What can hang from each mark
E: K V
Z: E K
J: L Z
G: E V
L: J
K: E G V Z

Each row was made from one small tree. The marks that hang from a mark follow it in brackets, in alphabetical order. Every link used is in the known rows. Write each row's tree.
Known rows
L[J]: [-1.31 +0.36 +6.00 +2.97 +1.68 +0.00 -2.00 +0.76 -1.16 -1.81 -1.81 +2.19 +0.87 +2.42 -0.70 -1.01 +0.19 -1.26 +3.55 +2.09]
K[V Z]: [-1.42 +1.67 -2.05 +2.17 +1.32 -0.81 -1.45 +1.16 -1.45 -5.56 -1.22 -2.71 +0.28 +0.43 -1.21 +0.09 +0.64 -0.50 +2.84 +0.43]
L[J[Z[E]]]: [+0.89 -0.06 +5.29 +0.53 +1.52 +0.17 -2.90 -0.62 -1.47 -0.19 -1.61 +2.21 -0.03 +1.99 -2.29 -1.15 +0.82 -1.85 +3.60 +5.99]
J[L Z[E K]]: [+1.66 -0.37 +0.35 -2.05 +2.13 +0.56 -1.72 -0.20 -1.64 -0.07 -1.85 +2.66 -0.84 +0.93 -4.11 -3.97 +1.36 -1.78 -0.09 +8.79]
J[L Z[K[E]]]: [+1.64 -1.44 -0.68 +1.42 +2.05 +0.89 -0.75 +4.77 -1.77 -0.10 -1.82 +3.29 +0.30 +0.37 -3.40 -4.42 +2.46 -1.54 -1.45 +5.37]
E[K[Z]]: [-1.09 +1.13 +0.74 +2.24 -0.12 +0.12 -1.14 +1.85 -1.47 -1.28 -1.10 -1.24 +1.38 -0.33 -5.13 -1.29 +1.18 -3.40 +2.74 +0.97]
L[J[Z[K[G[E]]]]]: [+1.16 -1.39 +5.72 +0.62 +1.11 +3.42 -3.21 +3.30 -1.12 -1.11 -1.90 -1.17 -0.07 -0.95 -1.68 -4.57 -1.96 -0.95 +4.99 +3.24]
E[K[G Z] V]: [-1.12 +0.56 +0.78 +2.69 -1.31 +0.89 -1.67 +4.05 -1.01 -1.57 -1.81 -5.38 -0.03 +0.08 -1.94 -0.24 +0.40 -1.36 +0.97 -4.00]
J[L Z[K[E G]]]: [+1.70 -2.21 -0.36 +1.46 +1.35 +1.58 -1.26 +6.61 -1.36 -0.93 -1.52 -0.53 -0.60 +0.05 -4.11 -4.72 +1.91 -1.58 -2.60 +4.61]
J[Z[E[K]]]: [+1.13 -0.59 +1.13 -0.10 -0.11 +0.61 -1.51 -0.45 -1.48 -0.56 -1.49 +2.50 +0.05 -0.05 -5.74 -1.33 +1.53 -3.09 +3.00 +5.32]
K[E]: [-0.81 -0.58 -0.86 +2.62 +1.75 +0.09 -0.66 +4.07 -1.46 -0.79 -1.25 +2.45 +0.76 +0.59 -1.68 -0.58 +2.09 +0.06 +0.57 +2.82]
L[J[Z]]: [+0.55 -0.36 +6.23 +3.05 +1.59 +0.52 -2.21 +1.25 -1.40 -1.36 -1.26 +2.70 +1.39 +2.02 -1.70 -1.44 +0.28 -2.12 +5.25 +2.81]
Z[E[V] K]: [-0.62 +0.12 -0.60 -1.59 +1.62 +0.10 -2.17 -1.41 -0.97 +0.28 -2.88 +1.26 -1.70 +0.45 +1.22 -2.23 +1.50 +1.79 +0.94 +3.59]
J[L Z]: [+1.15 -0.43 +1.26 +1.82 +1.93 +0.19 -0.38 +2.17 -1.69 -1.31 -0.84 +3.08 +1.25 +2.02 -3.71 -0.96 +0.40 -1.65 +1.64 +3.51]
E[K V]: [-1.03 -0.42 +1.24 +2.66 -0.29 +0.40 -0.50 +1.34 -0.79 -0.98 -2.66 +2.09 +0.33 +0.49 -1.08 +0.09 +0.89 -0.39 +2.18 -2.44]
G[E[K[Z]] V]: [-1.03 +0.95 -0.30 +1.13 -0.29 +0.13 -1.17 +2.20 -1.26 -0.09 -1.66 -2.15 +1.12 -3.03 -2.54 +1.33 -1.91 -2.67 +3.85 -6.24]
K[G]: [-1.05 -0.40 +0.94 +1.88 +1.04 +0.56 -1.45 +3.02 -1.25 -3.08 -0.75 -1.34 +0.30 +1.38 -2.20 -0.66 +0.20 -0.54 +2.25 +1.56]
G[E[K V]]: [-0.76 -0.38 +0.70 +1.54 -0.08 +2.12 -0.47 +1.89 -0.84 +0.28 -2.85 +1.83 +0.32 -0.98 -0.94 +0.31 -1.42 +1.03 +3.36 -2.89]
K[V]: [-1.28 +0.27 -1.27 +2.12 +1.50 -0.51 -0.80 +0.62 -1.12 -6.22 -1.81 +0.85 -0.25 +1.32 -0.62 +0.15 +0.38 +0.02 +2.83 +1.09]
Z[E[K[G] V]]: [-0.60 -0.61 +0.68 +0.34 -0.98 +0.71 -2.01 +1.48 -0.73 -1.06 -2.69 -2.14 -1.78 +0.52 -1.63 +0.21 +0.88 -0.65 -0.32 -0.49]
Z[E K[V]]: [-0.76 +0.17 -2.17 -1.69 +1.59 -0.26 -2.27 -1.72 -1.20 -4.83 -2.88 +0.75 -2.24 -0.09 -0.82 -2.75 +1.46 -0.25 +1.15 +6.32]
J[Z[E K[G]]]: [+1.35 -1.22 +0.12 -2.01 +1.04 +1.49 -3.04 +1.20 -1.40 -1.45 -1.25 -1.17 -1.36 -0.49 -3.39 -3.92 +0.98 -1.19 +2.16 +7.46]
Z[K]: [-0.93 -0.11 +0.54 +0.40 +2.00 +0.31 -1.32 +0.45 -1.33 -1.71 -1.67 +2.22 +0.05 +0.02 -1.70 -3.52 +1.07 -0.60 +2.99 +4.33]

Which tree is each row?
[-1.04 -0.63 -0.04 +0.74 +0.88 +0.66 -1.56 +3.26 -1.08 -2.10 -1.64 -2.39 -0.12 -1.40 +0.06 +1.90 -2.98 +0.26 +3.29 -5.74]	K[G[E V]]
[-0.65 -1.06 -1.66 +1.73 +1.46 +0.45 -1.26 +3.49 -1.00 +0.35 -2.97 +1.96 -0.49 -0.18 +1.67 -2.93 +2.48 +1.72 -0.32 +0.68]	Z[K[E[V]]]
[-0.68 -1.68 -1.39 +1.27 +0.95 -0.34 -1.98 +5.50 -1.03 -1.86 -2.17 -2.05 -1.05 -1.58 +0.05 -2.07 +1.33 -1.15 -1.16 -3.59]	Z[K[E G[V]]]
[+1.09 -1.55 +4.18 +2.50 +1.55 +1.04 -2.57 +3.65 -1.33 +0.18 -2.20 +2.88 +0.24 -0.01 -1.66 -4.94 +2.27 -2.23 +1.85 +4.53]	L[J[Z[K[E]]]]
[-0.81 -0.44 +0.28 +1.11 +0.82 +2.49 -1.35 +3.52 -0.96 -0.98 -1.77 -2.20 -0.39 +0.02 +1.36 +0.77 -2.32 +3.21 +2.63 -2.99]	K[G[E[V]]]
[-1.03 +0.28 -1.65 +3.24 +0.45 +0.56 -1.97 +6.74 -1.37 -0.59 -1.41 -5.63 -0.28 +0.34 +0.68 +0.25 +1.35 +1.30 -1.29 -3.03]	K[E[V] G Z]
[-0.98 +0.77 -2.09 +3.11 +1.06 -0.32 -1.14 +4.80 -1.46 +0.72 -1.69 -1.97 +0.46 +0.51 +1.13 +0.37 +2.06 +1.29 -0.07 -1.79]	K[E[V] Z]
[-1.00 +1.09 +0.01 +1.53 -0.43 +1.97 -1.25 +2.46 -1.12 +0.88 -2.46 -1.92 +0.76 -1.60 -1.45 +0.25 -1.18 +0.13 +3.45 -3.58]	G[E[K[Z] V]]
[-0.45 -1.44 -0.89 +1.34 +1.11 +1.26 -1.63 +5.49 -1.22 -1.62 -1.68 -1.20 -0.68 -0.75 -2.07 -3.99 +2.09 -0.49 -0.86 +3.51]	Z[K[E G]]
[-0.62 -0.89 +0.20 -0.56 +1.36 +2.88 -1.91 +2.76 -1.00 -1.67 -1.74 -1.56 -0.51 -1.64 -2.10 -3.52 -1.69 +0.73 +3.28 +3.00]	Z[K[G[E]]]
[-1.11 +1.29 -1.91 +1.28 +0.65 +1.65 -2.00 +3.41 -1.34 -5.54 -1.40 -6.65 -0.57 -1.11 -1.43 +0.24 -2.29 +0.89 +3.05 -1.13]	K[G[E] V Z]
[+1.02 -0.56 +6.36 +1.02 -0.16 +0.67 -2.70 -0.35 -1.24 -0.14 -2.35 +2.60 +0.09 +1.03 -4.61 -1.83 +1.23 -4.15 +3.22 +5.01]	L[J[Z[E[K]]]]
[+1.43 -0.15 +0.61 -0.50 +1.96 -0.10 -1.28 +0.37 -1.95 -0.36 -1.17 +2.60 -0.07 +2.08 -4.01 -0.71 +1.07 -1.32 +0.23 +6.94]	J[L Z[E]]
[-0.89 -0.45 +0.54 +1.03 -0.07 +0.42 -0.71 +1.40 -0.86 -0.66 -2.41 +1.49 +0.89 -2.24 -1.98 +1.39 -1.82 -2.00 +3.93 -6.08]	G[E[K] V]
[-0.83 -1.20 -1.01 +3.13 +0.67 +0.91 -1.23 +6.29 -0.97 -1.12 -1.92 -1.93 -0.67 +0.91 +1.42 +0.20 +1.40 +1.96 -1.22 -2.63]	K[E[V] G]
[+0.96 -1.23 +6.01 +1.63 +0.94 +1.74 -3.42 +2.69 -1.04 -2.28 -1.76 -0.83 -0.15 +0.76 -1.95 -4.82 +0.14 -2.49 +3.48 +3.87]	L[J[Z[K[G]]]]
[-0.52 -0.37 -1.74 -1.57 +0.81 +0.41 -2.88 +0.27 -0.86 -6.08 -2.60 -3.09 -2.95 -0.19 -1.20 -2.83 +0.90 -0.21 -0.01 +5.20]	Z[E K[G V]]
[+1.66 -0.63 +1.40 -0.15 +0.30 +0.37 -0.75 +0.60 -1.63 -0.16 -1.87 +2.84 -0.16 +1.04 -6.62 -1.34 +1.32 -3.57 -0.27 +5.87]	J[L Z[E[K]]]
[-0.65 -0.82 +0.61 -0.22 -0.88 -0.82 -2.26 +1.04 -0.96 -1.89 -2.49 -2.53 -1.20 -1.16 -2.68 +1.19 +0.21 -3.34 -0.13 -3.04]	Z[E[K[G[V]]]]
[+0.81 -0.90 -1.27 +0.93 +1.26 +0.53 -1.49 +0.48 -1.23 -5.44 -1.68 +1.57 -0.61 -0.62 -1.60 -3.47 +0.98 -1.23 +4.26 +3.37]	J[Z[K[V]]]
[+1.13 -1.63 +3.85 +2.96 +1.14 +1.03 -2.63 +3.76 -0.93 +0.93 -3.02 +2.47 -0.20 +0.59 +1.81 -3.76 +2.01 -0.10 +1.46 +0.56]	L[J[Z[K[E[V]]]]]
[-0.72 -0.39 -0.88 +0.31 -1.06 +0.40 -2.18 +0.94 -0.85 -6.10 -2.61 -2.97 -2.17 -0.23 -3.98 -0.48 +0.88 -2.21 -0.14 +2.06]	Z[E[K[G V]]]
[-1.12 +0.89 -0.81 +0.59 +0.63 +0.29 -2.07 +4.02 -1.46 -1.69 -0.99 -6.20 +0.24 -1.95 -0.46 +1.77 -2.79 -0.31 +3.49 -6.13]	K[G[E V] Z]
[-1.13 +0.81 -1.03 +2.69 -1.33 +0.40 -1.72 +3.24 -1.00 -6.62 -1.54 -6.06 -0.47 -0.53 -3.98 -0.97 +0.39 -3.23 +1.38 -1.64]	E[K[G V Z]]
[-0.51 -0.59 -0.23 -1.67 +0.88 +0.80 -2.86 +0.64 -0.80 -1.01 -2.74 -2.40 -2.33 +0.09 +0.81 -2.35 +0.92 +1.49 -0.02 +2.61]	Z[E[V] K[G]]
[-0.92 +1.32 -0.33 -0.65 +0.89 +0.12 -2.76 +1.63 -1.80 -1.62 -0.52 -5.50 -0.82 +0.48 -3.02 -0.32 +0.80 -0.98 +0.89 +4.27]	K[G Z[E]]
[+1.13 -1.63 -2.88 +1.80 +1.33 +0.58 -1.37 +3.55 -1.22 -4.25 -2.00 +1.68 -0.70 -1.03 -1.46 -3.73 +2.49 -0.76 +1.34 +3.31]	J[Z[K[E V]]]
[+1.61 -1.56 -2.50 +1.89 +1.62 +0.39 -0.82 +4.38 -1.44 -4.16 -2.50 +2.06 -0.97 +0.05 -2.55 -3.96 +2.32 -1.10 -2.04 +4.03]	J[L Z[K[E V]]]
[-1.18 +1.92 -0.84 -0.27 +1.31 -0.62 -2.20 +0.10 -1.50 +0.49 -1.68 -2.40 -0.71 +0.81 +0.60 +1.08 +1.00 +1.39 +1.30 +1.59]	K[Z[E[V]]]
[-0.92 +1.59 -2.40 -0.14 +0.47 -0.46 -2.80 +1.21 -1.52 -5.70 -1.32 -7.02 -1.80 +0.14 -1.84 +0.22 +0.54 -0.48 +0.41 +2.89]	K[G V Z[E]]
[+1.24 -0.99 +5.40 -0.65 +0.98 +1.40 -4.15 +0.83 -1.15 -1.04 -2.09 -1.43 -1.54 +0.30 -2.20 -4.51 +0.67 -2.48 +2.50 +7.01]	L[J[Z[E K[G]]]]
[+0.86 -0.12 +5.21 +1.08 +1.14 +0.15 -2.98 -0.55 -1.10 +0.67 -2.44 +1.71 -0.87 +2.14 +1.41 +0.10 +0.57 +0.09 +3.29 +1.63]	L[J[Z[E[V]]]]
